Each row comes from the steps of one walk. Every step used is in the known rows, and no mark comes twice. Write the walk behind each row, first mark first.
Known rows
fona/vibu: [ 2.19  0.96 -0.28  0.36  1.70 -3.21  0.21  3.81  1.15  0.53  6.10  1.63
 -1.78 -1.08 -0.23 -2.43 -0.62 -1.01  2.03 -0.04  0.33 -2.47 -1.20 -0.33]
mozib/rarofif/fona/fipon/vibu: [-2.27 -5.20 -0.55  2.66  1.76 -0.15 -3.88  3.53  0.47 -1.05 -4.23 -1.38
  1.73 -3.96 -3.39  8.41 -4.24 -0.93  1.40 -2.90 -3.90 -1.47 -3.12  0.23]
mozib/rarofif/fona: [-1.82 -1.36 -3.06  0.24  0.41 -1.96 -3.25  0.64  1.72  0.30  1.02  2.77
 -0.28 -5.78 -3.79  3.44 -0.69  0.11 -3.03 -1.99 -1.57  1.04  0.14  0.13]
mozib/bokep/fiboras/fipon: [ 5.31 -1.18  0.35 -4.84 -0.67 -0.15 -2.16  1.87  2.18 -0.21 -4.01 -1.08
  3.08 -0.98 -1.42 -2.15 -0.38 -0.94 -1.69  0.06  3.52  2.51 -1.21  0.26]
bokep/fiboras/fipon/vibu: [ 2.91 -1.91 -1.32 -0.66  1.75 -0.80 -2.44  3.96  0.87  0.51 -2.41 -4.74
  0.44  0.57  2.86  1.91 -1.47 -0.60  0.95 -0.43  3.45 -0.48 -2.12  0.39]
fiboras/bokep: [ 0.89  0.83 -1.57 -1.83 -2.46 -1.44  2.86  3.59  1.61  0.66 -0.36 -0.15
 -0.32 -3.80  0.60 -3.22  1.41  1.11  1.06  1.95  2.18  0.80 -2.41  0.76]
fiboras/fipon/vibu/bokep: [ 1.69 -3.41 -1.28 -0.14  4.09 -1.27 -1.70  2.57 -0.04  4.70 -5.31 -4.26
 -0.61  0.11  2.46  1.11 -3.33 -4.06  0.15  0.55  2.49 -0.36  0.56 -0.32]
fipon/bokep/fona: [ 1.05  5.34  0.04  0.50  1.16  2.81  1.99 -1.82 -0.44 -1.83  5.78  1.24
 -5.17 -0.59  0.74 -0.12  7.28  1.37 -0.44  2.70 -1.33 -1.67  4.42 -0.83]
vibu/bokep/fiboras/mozib/rarofif/fona: [-3.34 -2.19 -1.21  1.21 -3.05 -0.03 -2.61 -3.14 -3.15  0.18 -5.36  2.56
  3.43  1.77 -1.78  1.33 -3.30  0.69 -4.25 -2.52  0.17  3.31  1.98  1.25]
rarofif/fona/vibu/bokep/fiboras/mozib: [-2.40  0.33  0.09  2.63  0.02 -2.59 -1.05 -5.08 -2.35 -1.07 -1.09  3.39
  3.04  3.46  0.33 -3.11 -3.04 -0.81 -1.23 -2.15  1.14  1.48 -0.17  0.02]
rarofif/fona/vibu/bokep/fiboras: [-0.70  1.48 -0.82 -1.34  2.35 -0.50 -3.27 -4.26 -0.29 -0.61  1.83  1.08
  2.45  2.90  0.79 -1.62 -1.94 -0.75 -3.68 -5.23  1.18  3.15 -1.19  1.46]
rarofif/fona/fipon: [-2.19 -0.08 -1.82  1.22 -0.64 -2.27 -0.95 -1.68  6.00 -1.19  0.30 -1.19
  0.13 -3.95 -3.57  1.38  0.46  1.88  1.99 -1.56 -1.05 -0.80 -3.48 -2.96]
fipon/bokep/fona/vibu: [ 2.79  5.48  2.76  0.15  3.14  0.83  2.01  0.04 -2.01 -2.42  8.02  2.81
 -3.65  1.50  0.73 -1.22  4.06 -0.70  2.34  0.56 -2.30 -1.89  3.65 -0.58]
fipon/vibu/bokep/fiboras/mozib/rarofif: [-1.41 -4.75  0.31  2.11 -1.69  2.19 -1.62  2.24 -7.31  1.16 -6.01 -0.14
  1.90  3.22  1.98  3.32 -4.64 -1.77 -3.09  0.00  0.55 -0.57  1.73  3.61]
fona/vibu/bokep: [ 1.85  0.72 -0.14 -0.62  2.24 -1.18  0.46  1.03 -0.78  2.46  3.06  1.04
 -1.00  1.73  1.01 -3.22 -2.46 -2.91 -1.32 -1.12  1.16 -0.32  0.64  0.94]
fona/vibu/bokep/fipon: [ 0.48  0.29  2.31 -2.75  2.84 -2.09  2.23 -2.14  1.78  4.63  5.60  0.38
  0.19  3.34  2.63 -5.12 -2.30 -2.28  1.43  0.86 -0.21  1.82 -0.18 -0.28]
fipon/vibu/bokep/fona: [-1.08 -0.10 -1.34  0.01  1.67  3.15  0.12 -3.17 -3.29  1.97 -2.08 -2.55
 -3.21  0.73  3.44  1.16  1.56 -0.37 -5.09  3.14  0.48  0.42  2.23  0.04]
vibu/bokep: [ 0.28  0.69 -2.77 -0.26 -0.29  0.91  0.69 -1.00  0.60  3.41  0.86 -1.01
 -2.44 -0.60  0.93 -2.22  0.37 -0.46 -3.42  1.17  2.11 -0.09  1.11  0.47]
rarofif/fona/fipon/vibu/bokep/fiboras: [-2.94 -2.40 -1.06  0.74  1.57  2.36 -3.08 -3.73  0.28 -0.41 -5.35 -4.47
  2.94  2.80  1.10  4.23 -2.43  0.05 -2.21 -4.06  0.41  1.06 -3.84  0.36]
fipon/bokep: [ 2.05  3.06 -1.24  2.75  1.80  0.58  1.58  2.44  1.01 -0.42  4.97  1.74
 -4.23 -1.98  0.71  0.36  4.95 -0.26  0.86  1.30 -0.64 -3.58  1.68  0.53]
rarofif/fona/fipon/bokep/fiboras/mozib: [-2.63  1.42  0.97  5.08 -1.47 -0.08  1.04 -3.11  1.29 -4.84 -1.18  1.61
  1.92  2.27 -1.99  1.38  1.96  2.57  5.49 -1.81 -1.71 -2.00 -1.19 -1.95]

Which walk is each row?
[-1.54  1.76  1.10 -2.96 -2.24  2.65  2.10 -4.95  1.04  0.68 -0.83 -3.65
 -0.91  1.98 -0.78 -1.65  0.18  1.77 -1.38  0.62 -0.26  1.32  1.96 -2.07] => vibu/bokep/fona/fipon
[ 1.93  1.62 -0.29 -3.23 -1.15  2.95  0.68 -2.73 -0.34 -0.95 -0.68  1.57
 -1.67 -3.43 -1.87 -1.84  4.53  1.27 -5.26  4.81 -0.09  1.96  1.76 -0.76] => mozib/bokep/fona
[-0.24  2.28  2.35  4.32 -3.13  1.16  3.22  0.02 -0.24 -3.54 -0.04  0.19
  0.79  3.96 -0.46 -0.39  1.41  1.87  6.67 -0.37 -1.01 -3.89  0.27 -0.90] => fona/fipon/bokep/fiboras/mozib
[ 1.63  3.13  2.69 -4.42 -1.26 -1.64  3.49  1.74 -1.53 -1.47  3.12  2.16
  0.50 -0.66  1.08 -4.43  0.94  0.64  1.54  1.49 -0.06  2.13 -0.05  0.48] => fiboras/bokep/fona/vibu
[-3.00 -1.66  2.26  5.91 -0.48 -0.63 -0.06  1.23 -0.38 -2.72 -2.47  4.15
  2.16 -1.22 -5.48  4.13 -1.85 -0.76  6.18 -1.88 -4.83 -2.22  1.71 -1.25] => fiboras/mozib/rarofif/fona/fipon/bokep
[ 0.70  0.75  1.63  2.70 -2.44  1.78  0.59  3.75 -4.15 -2.23  0.98  3.77
  0.20  1.94 -0.27  1.81  0.44  0.32  1.64 -0.62 -1.48 -1.87  3.30  2.47] => fipon/bokep/fiboras/mozib/rarofif
[ 1.11  1.78 -2.20 -2.51 -1.69  2.38 -0.88 -2.75 -0.09  1.13  0.50 -2.52
 -0.51  2.47  2.96 -2.43  1.02  1.02 -4.85 -1.14  3.20  1.57  0.28  1.76] => vibu/bokep/fiboras
[-0.21 -1.03 -0.35  0.77 -5.11 -0.49 -0.44  2.78 -2.94 -1.16 -0.91  2.08
  0.86  0.16 -1.40  0.35 -1.87  1.76 -0.44  0.38  0.26 -0.98  0.99  1.42] => bokep/fiboras/mozib/rarofif
[ 5.13 -4.13  0.30 -2.32  1.85  1.07 -3.37  4.21 -0.69 -0.41 -7.24 -2.61
  2.90 -0.64  0.90  1.44 -1.51 -2.46 -1.85  0.67  2.65  1.08 -2.75  1.28] => mozib/bokep/fiboras/fipon/vibu
[-0.63 -3.64 -0.40  1.43  1.39  1.92  0.03  1.26  0.54  2.54 -3.98 -4.81
 -0.18  1.39  1.07  2.24 -3.36 -1.67  0.66 -0.31  0.00 -2.74 -2.47 -0.07] => fona/fipon/vibu/bokep
[ 3.35  3.74  1.47 -1.64  2.28  0.48  1.16 -0.10  1.20 -0.55  2.43 -0.17
 -3.48 -0.44  0.26 -0.80  3.53 -0.06  2.55  1.61  0.36  0.28  5.14 -2.46] => fiboras/fipon/bokep/fona
[-3.39 -2.57 -1.92  4.02  2.07 -1.37 -2.18 -0.30  3.19 -1.37 -2.69 -2.88
  0.44 -3.08 -1.17  5.38 -0.73  0.25  2.03 -0.32 -1.57 -2.16 -4.56 -2.17] => rarofif/fona/fipon/vibu
[-0.73  1.93  0.71 -2.02 -3.01  1.10  2.30 -2.41  3.24 -1.32  2.17 -2.61
 -1.92 -0.08 -1.65 -0.86  2.53  3.56  1.49  1.82 -1.10 -0.41  0.19 -3.46] => bokep/fona/fipon
[-0.26  2.81 -1.00 -2.49 -0.81  2.36  1.47 -5.21 -0.53  1.66  1.02 -1.21
 -3.39  0.31  1.42 -2.29  2.95  1.31 -5.23  2.22  1.33  1.90  3.93 -0.63] => vibu/bokep/fona
[-0.84  0.60  1.09 -3.41 -1.80 -2.69  5.00  0.39  4.51  2.75  2.73 -0.66
  0.98 -2.29  2.37 -5.58  1.27  1.74  3.34  3.87  0.91  2.99 -3.13 -0.56] => fiboras/bokep/fipon
[-0.72 -1.73  0.26 -1.18  3.25 -1.35 -4.07  0.63 -2.02  1.64  0.87  3.69
  2.15 -0.60 -2.53  1.41 -5.38 -3.87 -3.49 -4.80 -1.86  2.52  1.46  2.17] => mozib/rarofif/fona/vibu/bokep
[ 2.31 -3.44 -1.47  1.00  3.15 -3.24 -1.71  5.75  1.48  1.96 -2.19 -3.18
 -1.54 -2.50  1.18  1.94 -2.03 -2.19  2.98  1.30  2.11 -2.12 -1.75 -1.16] => fiboras/fipon/vibu
[-1.87  0.72  0.42  4.32 -0.96  0.51 -1.79  0.07 -2.76 -3.67 -0.47  5.39
  1.65  0.13 -1.97  3.58  1.09  0.77  0.59 -2.27 -2.31 -0.36  2.86  1.80] => fipon/bokep/fiboras/mozib/rarofif/fona
[-1.80 -1.37  1.20  1.64 -1.22 -3.22 -2.80  1.18 -3.93 -3.34  0.75  5.48
  3.76  0.90 -2.77  1.43 -3.68 -0.23  0.18 -3.50 -1.41  0.70 -0.06  1.00] => bokep/fiboras/mozib/rarofif/fona/vibu
[-0.77 -2.31 -0.46  2.95 -3.45 -2.22  0.73  4.09 -1.92  0.39 -0.29  3.15
 -1.10 -2.98 -3.24  0.49 -1.78  0.40  0.60  1.97 -0.91 -2.33  2.29  0.12] => fiboras/mozib/rarofif
[-1.49  0.25 -0.18 -2.12  0.69 -0.48  2.43 -3.98  3.65  5.40  2.91 -1.58
 -1.34  0.61  2.83 -4.22  0.59 -0.14 -0.99  2.89  1.07  2.45 -0.12 -0.72] => vibu/bokep/fipon
[ 3.33  0.21 -0.90 -2.78 -1.74  2.65 -1.36 -0.30  0.36 -1.42 -0.68  0.76
  0.73 -1.13 -0.42 -1.68  2.61  0.90 -5.23  1.19  1.89  1.05 -1.64  1.85] => mozib/bokep/fiboras
[ 1.28 -0.02  1.73 -3.53 -2.34  2.89  1.29 -2.56  1.18 -2.51 -3.00 -0.65
  0.35 -1.74 -3.69 -1.14  2.26  1.62 -1.07  3.18 -1.44  1.26 -0.12 -1.76] => mozib/bokep/fona/fipon
[-0.89 -1.14  0.33  0.40 -0.46  1.84  1.10 -0.26  0.44 -1.21 -1.10 -3.73
 -2.03 -0.53  0.31  3.22  1.44  1.74  1.60  2.36 -1.50 -2.50 -1.69 -2.30] => bokep/fona/fipon/vibu
[-0.25 -2.13 -2.47  1.75  2.61  1.08 -0.52  1.36 -1.52  2.92 -2.21 -2.45
 -2.59 -0.20  3.50  1.50 -0.33 -2.18 -3.59  1.36  1.34 -1.97 -0.28  1.75] => fipon/vibu/bokep
[-2.69  0.07  1.50 -1.41  4.61 -3.67 -0.02 -5.49  2.89  3.72  4.65  2.07
  1.83  0.89  1.33 -3.64 -1.98 -2.00  0.50 -0.88 -1.10  3.77 -1.48 -0.88] => rarofif/fona/vibu/bokep/fipon
[-3.57 -3.55 -1.53  2.82  2.94  0.54 -2.26 -2.53  1.04  1.62 -5.49 -3.25
  1.30 -0.72 -0.41  4.45 -2.95 -1.47 -0.52 -2.08 -1.18 -0.30 -3.36 -1.05] => rarofif/fona/fipon/vibu/bokep
[ 1.43  3.11  1.18 -2.00  0.70 -1.40  1.09 -0.49 -0.16 -1.43  6.76  1.79
 -3.16 -0.28  0.14 -2.33  2.20  0.76  0.15  1.64 -0.61 -0.62  1.64 -1.31] => bokep/fona/vibu
[-0.81  0.86 -1.73  2.93 -4.29 -1.52  1.58 -0.63 -0.23 -1.42  0.64  0.50
 -0.64  1.00  0.87 -2.43  2.23  3.41  0.13  2.42  2.31 -2.26 -1.00 -0.12] => bokep/fiboras/mozib
[ 0.43  3.19 -0.54 -3.76 -3.51  0.09  3.56 -0.44  0.49 -0.58 -0.11 -0.30
 -0.92 -2.39  1.22 -3.63  4.01  3.03 -0.55  3.49  1.48  2.92  0.58 -0.13] => fiboras/bokep/fona
[-0.93 -2.48  0.76 -1.35  0.81 -1.94  3.44  3.18  1.56  3.05 -1.04 -1.76
  0.96 -1.84  4.97 -1.21  0.30 -0.17  4.21  4.43  0.49  0.98 -4.70  0.94] => fiboras/bokep/fipon/vibu
[ 1.93  3.27  1.33  0.17 -0.81  3.04  1.29  0.84  1.69 -3.42  3.58 -1.83
 -0.10  3.10  0.28  1.20  2.43  1.56  3.52 -2.87 -0.90 -2.81 -0.82  0.40] => fona/fipon/bokep/fiboras
[-0.24 -0.59  4.14  2.46 -4.28  2.47  1.24  3.31 -2.66 -3.64 -0.96  1.30
  2.28  3.54 -2.55  1.97 -1.96  0.75  5.45 -2.47 -2.94 -3.08  1.48  1.19] => fona/fipon/bokep/fiboras/mozib/rarofif
[ 4.08  2.13  0.15  0.28  2.75 -1.85  0.28  4.01  2.71  1.12  1.91 -0.22
 -1.77 -1.12 -0.25 -0.70  1.87 -2.17  4.58  0.03  0.85 -1.88  2.31 -1.23] => fiboras/fipon/bokep
[-0.29 -0.83  0.60 -3.41  1.72  0.37 -5.12 -0.97 -2.97 -0.60  0.87  2.70
  3.80  2.64 -1.35  1.80 -5.31 -2.18 -5.01 -6.56 -0.84  3.89  1.13  3.34] => mozib/rarofif/fona/vibu/bokep/fiboras
